Each row was made from one path, in order. Every step used is in the known rows, and no mark comes twice. Write each row's path.
(in the rows, 128 means zero)
Known rows:
nalus tifelu firu: [141 119 133 118 124 117 133 128 116  90 130 116 131  94 124 156 144 152
 143 139 129 140]
tifelu firu fovu nalus renaf: [142 136 127 127 130 134 147 123 140 228 130 126 123 129 132 138 145 126
  96 122 119 130]
tifelu nalus renaf firu: [122 135 133 112 129 131  90 129 145  78 128 120 154 123 112 117 127 122
 132 123 137 129]
fovu firu renaf: [122 124 123 140 125 159 129 132  95 101 116 125  92 125 129 128 120 127
 132 138 124 107]
tediza tifelu firu: [135 120 137 125 134 120 135 125 138 105 121 120 116  91 117 168 136 171
 132 130 119 135]
ramu renaf firu tifelu: [136 138 129 123 116 133 133 128  92 129 129 135 115 145 142 126 121  91
 130 158 126 109]
fovu nalus renaf firu tifelu: [140 134 129 134 120 121 132 130 137 203 127 138 146 156 147 159 138  93
 115 131 116 117]
ramu renaf nalus fovu firu: [114 120 127 144 122 147  95 125 119 137 125 139 119 138 120 114 111 138
 116 132 140 123]
firu renaf: [125 126 120 124 133 145 140 131 108  92 121 126 108 127 130 133 123 135
 135 128 125 111]
tediza tifelu nalus renaf firu fovu: [121 136 139 122 121 116 105 123 175 148 146 120 150 104 123 112 129 106
 110 120 138 126]
ramu renaf: [127 132 127 130 115 135 122 130  88  91 125 135 117 114 123 142 117 135
 120 142 129 123]
ramu renaf nalus tifelu: [136 118 127 142 117 120 109 129 103 100 150 134 135 104 139 132 124 116
 126 135 135 139]
firu fovu nalus tifelu: [134 128 124 146 111 109 141 132 123 197 142 132 146 116 146 145 137 111
 117 117 124 149]
tediza tifelu: [123 119 135 137 121 111 122 131 132  87 123 133 132  89 122 171 126 158
 131 122 126 132]
renaf nalus fovu firu: [105 114 129 141 134 140  98 129 134 108 113 137 132 134 113 120 119 157
 140 117 142 131]
renaf firu fovu nalus: [126 139 119 129 133 135 133 127 115 203 127 129 142 152 139 112 127  97
 129 118 125 147]
firu tifelu nalus bupo: [129 133 132 124 107  89 126 139 165  23 126 122 145 140 106 127 121 129
 123 129 125 136]
ramu bupo: [121 120 129 118 133 128 115 134  97  21 117 129 137 135 121 116 125 145
 151 131 123 103]
renaf firu tifelu nalus fovu: [114 133 133 111 131 116 116 129 169 111 120 129 147 158 117 108 122 135
 149 127 136 123]
firu tifelu nalus renaf: [129 132 139 135 117 113 126 135 152  83 130 134 127 120 119 142 129 139
 121 128 127 107]

Which path is each row?
[109 116 126 127 142 127 110 127 145  97 118 139 148 134 115 123 121 166
 143 107 144 137]
renaf nalus fovu
[129 142 117 115 114 108 125 128 145 164 131 119 173 163 128 111 126  76
 108 119 127 158]
renaf firu fovu nalus bupo
[138 134 122 129 139 135 158 125 123 205 124 123 113 137 129 123 137 138
 120 120 114 145]
tifelu firu fovu nalus
[130 134 129 115 137 138 152 123 109 125 122 120 107 114 121 114 135 143
 134 133 131 129]
tifelu firu fovu
[126 116 119 109 160 151 136 119 158 144 124 121 111 152 122 102 129 161
 136 121 132 122]
tifelu firu renaf nalus fovu
[125 131 134 136 126 115 137 137 133  59 122 133 119 128 117 127 122 146
 144 128 123 125]
firu tifelu nalus
[133 111 120 137 135 130 128 131 122 102 147 126 128 117 145 122 130 117
 139 124 132 128]
firu renaf nalus tifelu
[144 129 133 137 125 118 147 120 170 252 139 125 127 108 135 161 146 132
  86 119 113 130]
tediza tifelu firu fovu nalus renaf
[138 118 118 123 163 159 145 124 121 112 128 118  95 137 129 101 129 145
 143 127 123 126]
tifelu firu renaf nalus
[126 134 121 144 126 127 146 130 116 185 126 137 130 133 134 130 127 125
 118 111 120 141]
firu fovu nalus
[133 141 130 124 120 129 122 130 119 105 135 129 118 147 128 101 115 101
 132 150 125 123]
ramu renaf firu tifelu nalus
[133 132 122 130 119 116 129 128 122 213 144 125 161 133 152 126 138  82
 128 123 128 152]
renaf firu fovu nalus tifelu
[121 123 131 149 117 137 120 128 124 158 127 146 105 154 132 116 115 125
 116 143 134 106]
ramu renaf nalus fovu firu tifelu
[140 111 126 132 156 140 143 122 152 134 138 117  98 116 132 126 131 150
 130 125 117 128]
tediza tifelu firu renaf nalus
[117 140 126 111 131 138 129 125 103 125 125 126 135 131 132 100 126 102
 144 130 141 128]
renaf firu fovu
[123 132 132 108 124 134 102 126 118  97 122 127 153 121 126 144 133 113
 130 132 139 117]
nalus renaf firu
[129 133 131 121 128 124 135 131 106 102 119 133 128 142 137 135 128 111
 153 141 128 117]
renaf firu tifelu
[132 127 136 125 131 122 149 121 140 148 131 120 109  94 125 137 136 150
 123 130 126 130]
tediza tifelu firu fovu
